In the rows, 128 means zero.
Known rows, with every step that occurs
m/d/y/e: [114 113 171 137 143 135  61  87 137 134  97 190 177 125 129 118 124 108
 106 149 139 145  99 141  83 126 177 112 167 119  73  57 146   7]
y/d: [126 109 120 138 139 120 110 131 110 102 122 165 161 121 134 108 122 107
 111 129 104 131 112 128 128 116  78 143 121 125 130 111 101 118]
m/d/y: [144 129 181 133 137 132  90 109 143 125 126 151 181 116 116 106 117 117
 122  98 117 138 103 141  91 129 133 114 151 114  98  62 125  48]
z/y/l: [ 98  86 180 130 115 111 137  93 116 125 122 141 113 125 145 133 151  38
  98  98 112 128 122 128 108  97 128 138 160 168 127  70 117 145]
z/y/c: [100 106 129 145 161 131  95 150 135 142 135 164 139 150 175 156 158  42
 127 105 122 131 116 124 153 117 168 141 156 165 140  81 143 113]
d/m/u: [ 97 174 156 159 125 127 144 113 118 144 132 175 126 120 122 120 134 114
 133 113 132 149 114 143 139 118 127 134 151 118 108 178 143 102]
c/m/u: [113 152 135 120 130 116 144 106  90 140 142 150  98 119 129  96 134  92
 158 132 111 156  96 126 215 123 123 121 127 108 127 127 141 117]
y/c/m: [133 147  84 118 149 120  86 164  94 132 143 132 124 130 145 123 140  73
 147 135 121 144  98 111 193 128 102 133 138 115 143  97 113 162]
d/y: [134 155 152 133 134 135 118 115 143 129 137 161 158 119  95 153 114 108
 116 113 118 129 102 119  82 126 117 112 142 132 106  73 164 114]
d/y/c/m/u: [117 180 136 141 156 131  90 127 111 142 153 218 135 126 115 124 129  37
 142 124 102 154  79 107 179 117 118 113 141 110 118  57 165  93]
v/p/d/m/u: [123 145 124 176 161 115 106  90  82 158 142  72  87 116 117 148 134 133
 137  98 116 134 106 152 144 122 174 139 154 101 103 183 105  83]
z/y/d/m/u: [ 73 133 171 170 146 115 141 100 106 132 132 216 170 121 164 132 147  43
 117  80 102 158  77 151 155  98 115 154 175 153 108 126 142  94]
u/y: [110 119 145 139 129  88 121 109 119 114 130 141 135 136 124 154 118  96
 132 106 109 133 107 118 138 109 154 123 141 136 128  97 166  89]
v/p/u/y/d: [ 93  80 135 181 167  89  57 105  35  96 117 127 130 149 176 154 112  82
 133 110  51 117  88 124 100  95 169 133 123 124 107  89 138  83]
m/u: [108 133 157 148 129 132 139 105 126 137 131 180 107 134 124 104 132 110
 136 131 118 138 133 134 160 119 153 128 118 121 126 145 145  74]
p/d: [170 111 137 138 143 118 122 124 125 139 134  84 131 133 121 140 126 130
 137 110 107 136 121 140 136 131 108 127 121 111 137 119 100  90]
y/d/m/u: [ 99 153 142 169 138 118 129 116 105 119 125 216 161 113 128 101 126  95
 115 112 108 151  97 144 148 105  82 148 145 115 111 158 116  92]
z/y/d/m: [ 94 124 143 152 146 110 126 126 107 124 130 173 190 113 171 156 142  66
 111  76 111 149  74 145 128 108  90 155 187 158 110 108 127 147]
v/p/d/y/e: [131 109 113 150 177 128  48  74 102 154 120  90 116 122 116 193 121 115
 108 149 122 120  90 128  79 128 205 114 157 118  72  89 145  54]
y/c: [125 128 104 146 149 138  87 162 133 128 129 157 130 144 137 131 138  91
 125 138 128 125 137 116 142 125 131 136 126 127 145 113 119 112]
c/m/u/y/l: [ 92 119 178 131 108  63 137  67  66 111 133 168  86 121 110  96 129  20
 129 112  82 154  87 108 189  83 112 127 145 119 129  84 142 105]
p/d/m/u/y: [125 146 177 178 141  79 138  85 106 142 141 149 140 133 108 160 121  89
 147  71  89 161  82 145 161 104 133 130 158 108 117 139 154  30]
c/p: [106 111  89 101 131 121 127 113 112 143 121 105  81 131 103 115 124 170
 129 142 133 118 115 137 151 125 110 139 115 111 127 166 117 174]
v/m/d/y: [157 139 161 134 142 129 113 121 110 108 132 153 173 107  89 133 123 134
 134 111 122 151  69 135 121 134 146 110 157 119  82  47  90  61]
v/p/z/y/l: [ 62  79 174 129 120 126 126  65  86 118 114  82  86 118 202 135 155  78
  79 131 113 105 130 133  37 116 171 150 150 167 104  51 113 160]
v/m/u: [122 146 134 146 134 132 168 119  94 119 136 179 100 126  95 130 136 128
 150 148 121 149  97 126 189 126 169 122 123 124 110 136 108  91]
u/y/d: [104  97 133 146 140  76 107 112 101  90 125 178 167 128 128 132 110  71
 114 106  83 135  91 118 135  98 106 139 134 131 132  82 138  82]
p/v: [138 159 124 113 138 132 134 139 173 129 130 133 172 113 169 137 125  99
 144 116 132 138 139 124 153 138  92 126 115 138 115 145 159 121]
p/v/y/d: [167 127 160  88 146 129 150 136 160 115 138 163 216  93 186 105 130  58
 119  89 105 143 123 121 148 115  54 150 111 157 102  76 125 111]
p/u: [133 124 164 155 132 140 112 137  92 129 115 141 132 157 161 133 124 125
 152 130  88 130 122 136  99 124 126 115 109 122 118 120 138 113]
v/p/d: [151  99 100 143 165 118  89 108  93 144 139  23  91 125 130 152 128 144
 132 116 112 114 119 138 131 133 176 133 131 110 122 140  88 104]

Rows
[ 87 100 164 167 141  85 118  91  99  98 128 231 148 137 126 108 116  54
 121 110  74 145  95 125 168  89 130 139 123 122 127 101 155  25] | m/u/y/d
[115 114 183 164 133 104 109 117  82 116 120 152 139 162 157 159 115  96
 157 103  66 136 103 127 112 107 151 112 124 131 120  89 176  74] | p/u/y
[167 171 162 119 150 133 125 134 153 110 135 157 217  94 132 138 122 111
 149  96 120 162  78 128 138 144 113 107 144 130  70  62 115  61] | p/v/m/d/y
[ 84 123 149 173 150 102  95 121 119 124 133 221 114 157 130 131 133  43
 136 119  97 138 120 112 176  97 183 133 129 127 142 104 173  20] | m/u/y/c
[107 126 110 117 159 120  98 152  96 145 148 136 134 135 183 152 160  22
 149 105 117 150  79 119 211 120 138 137 169 153 143  61 140 159] | z/y/c/m
[121 132 140 156 153  95  69 153  50 120 132 157 137 164 174 153 128  39
 177 112  61 151  71 108 179 106 122 115 130 118 135  59 162 106] | p/u/y/c/m
[107  91 118 158 170  88  84 101 104 148 135 154  73 166  98 132 124  88
 150 120  80 136  96 134 205  99 145 143 114  96 148 129 126  31] | m/u/y/c/p/d
[155 123 120 115 153 123 108  98 126 156 137  93 114 123  66 152 108 156
 130 112 102 126  79 138 113 127  78 120 123  98 113  96 118 124] | c/p/d/y
[150 148 162 107 138 115  86 110 107 129 137 122 173 102 122  98 121 101
 142  97 111 158  66 134 143 131 106 109 163 100  99  39 123  96] | c/m/d/y
[ 90 144 119 115 140 156  95 120 137 131 119 169 130 137 132 130 122 144
 105 165 116 113 105 124  60 136  76 137 109 113 111  45 143 142] | d/y/c/p/z
[ 84 117 121  96 114 143 148 103 112 129 108 102  95 133 147 103 122 201
 121 172 128 116 121 143  93 143  84 144 101 111 119 117 120 169] | c/p/z
[148  95  97 111 147 114 118 110 110 155 128  57  86 134  93 126 121 175
 142 128 111 123 106 151 163 130  85 138 111  95 135 154  86 132] | c/p/d
[167 128 195  80 112 120 163 107 164 124 134 139 163  90 157  98 140  39
 107  90 120 134 150 108 113 106  65 141 119 166 103  74 117 142] | p/v/y/l
[ 94 141 151 130 130  75 140  86  75 127 143 160 106 128 127 120 124  58
 161 108  91 161  73 118 218 105 148 121 141 115 128 103 184  81] | c/m/u/y
[ 97 135 135 158 135  73 114 117  93  97 125 182 193 114 130 151 113  83
 111  88  99 147  71 126 121  97  75 147 169 128 114 108 141 112] | u/y/d/m
[ 75 136 110 133 165 103 101 119 148 139 130 197 112 146 148 129 126  56
 155 120 106 138 117 117 221 105 124 142 103 122 127 150 190  66] | m/u/y/c/p/v
[119 145 115 151 133 114 113 138 101 111 124 161 184 107 133 125 122 114
 108 110 117 142  93 137 111 114  55 150 156 121 112 141 101 149] | y/d/m
[129 152  43 100 166 138 118 173 128 127 132 136 122 123 130 152 138 124
 158 154 140 137  98 116 211 139  90 141 109 130 117 152 100 173] | y/c/p/v/m
[100 129 141 152 144  74 130  72  92 157 135 121  94 135  82 146 119 131
 152  90  94 149  68 155 183 102 114 143 147  92 119 178 144  73] | c/p/d/m/u/y
[142 160 163 168 140 118 142 107 119 156 138 134 131 125 109 131 131 120
 144  94 109 155 104 156 150 122 111 133 144 103 116 167 114  61] | p/d/m/u
[120 110 131 130 154  78  52 140  85 112 131 135 153 132 155 102 135  43
 157  97 102 158  76 124 210 112 140 132 163 104 136  53 116  56] | u/y/c/m/d
[ 68 104 114 121 134 113  96 115 109 116 113 142 106 155 151 132 126 128
 122 156 106 119 108 121 108 123 114 154 110 119 137  73 147 122] | u/y/c/p/z
[ 65  80 133 138 141  99  82  81  56 138  83 159  88 174 139 159 118 128
 147 172  94 130  84 136 126 103 169 121 123 118  94 129 185  84] | c/p/u/y/e
[175 151 167  77 133 139 165 132 177 138 145 129 182  99 176 122 138  77
 138  86 127 141 137 117 141 129 101 137 114 163 100  97 154 121] | p/v/y
[ 67 138 169 131 143 145 131 114  99 140 138 186 124 143 220 118 163  33
 146 135  98 159  91 133 176 128 143 142 138 145 133  41 159 100] | p/z/y/c/m/u
[125 106 168 159 157  89  42 146  48 113 122 146 157 164 188 105 132  45
 182  98  62 161  73 133 185 108 140 120 142 101 128  49 118  42] | p/u/y/c/m/d
[ 59 146 109 159 149  89  99 113  99 145 129 198  91 146 102 137 131  91
 135 113 118 139  89 129 184  95 132 151 151 109 124 164 160  98] | d/m/u/y/c/p
[ 66 128 142 132 137  84 110  66  68 135 117 196 101 134 137 136 131  49
 148 158 114 167  70 119 212 102 184 117 156 120 102 107 204  47] | c/m/u/y/e
[ 80  89  94 118 164 128  92 136 120 155 132 143  92 152 150 149 152  84
 129 119 125 122 104 136 174 115 145 154 145 150 141 114 130 161] | z/y/c/p
[110 166 126 156 164 105 126 144 131 108 142 221 154 135 148 166 136  32
 165 119 104 161  95 100 225 115 158 124 123 144 114 110 165  34] | p/v/m/u/y/c
[ 64  95 145  93 123 140 158  88 119 143 114 107 101 141 180 134 143 149
 124 142 120 122 102 154 101 136 121 151 128 149 117  83 145 167] | c/p/z/y
[ 87  98  85 128 154  93  78 130 106 130 126 148  94 152 106 143 124 100
 131 129 113 120 102 114 173 104 136 147 130 119 143 119 142 125] | u/y/c/p
[ 68 103 113 147 155  97  87 108 108 138 128 195  69 158 108 118 129  82
 137 134 102 128 108 121 202  96 161 143 119 111 141 137 155  68] | m/u/y/c/p
[ 83 140 196 169 102  72 145  69  94 115 122 198 113 119 102 123 128  45
 103  93 103 147 104 122 120  78 116 138 168 130 110 126 146  85] | d/m/u/y/l
[153 138 161 112 131 117 144 130 109 121 139 169 196  93 137 113 132  90
 103  80 119 145  92 132 109 106  68 160 157 143  98  86 102 140] | v/y/d/m
[126 123  88 148 161  80  77 132  97 148 134 105 118 145  95 174 122 112
 141  90 103 136  73 134 159 108  91 152 158 100 135 141 114 112] | u/y/c/p/d/m
[ 89 121  89 102 173 134 100 149 162 157 134 139 133 138 190 156 151  53
 147 103 129 131 116 132 199 126 105 151 130 162 130 128 158 155] | z/y/c/p/v
[108 145 139 150 154  88 151 117 109  83 134 230 183 114 140 146 117  50
 149 113  82 168  69 111 218 106 106 131 116 140  97 107 149  41] | p/v/m/u/y/d
[160 153 135 150 138 114 125 131 118 146 136  85 151 120 116 157 127 137
 138  91 120 146 100 149 120 131  87 134 155 110 119 150  99 117] | p/d/m
[159 126 123 147 171 124  76  93 108 145 147  62 122 114 103 181 114 123
 121  99 102 115  94 129  79 130 169 116 142 112  98  86 123  91] | v/p/d/y
[ 93 121 143 139 143  70 120  90  60 101 139 205 140 120 132 102 117  37
 143 109  67 164  57 119 222  92 100 133 134 112 128  91 154  69] | c/m/u/y/d
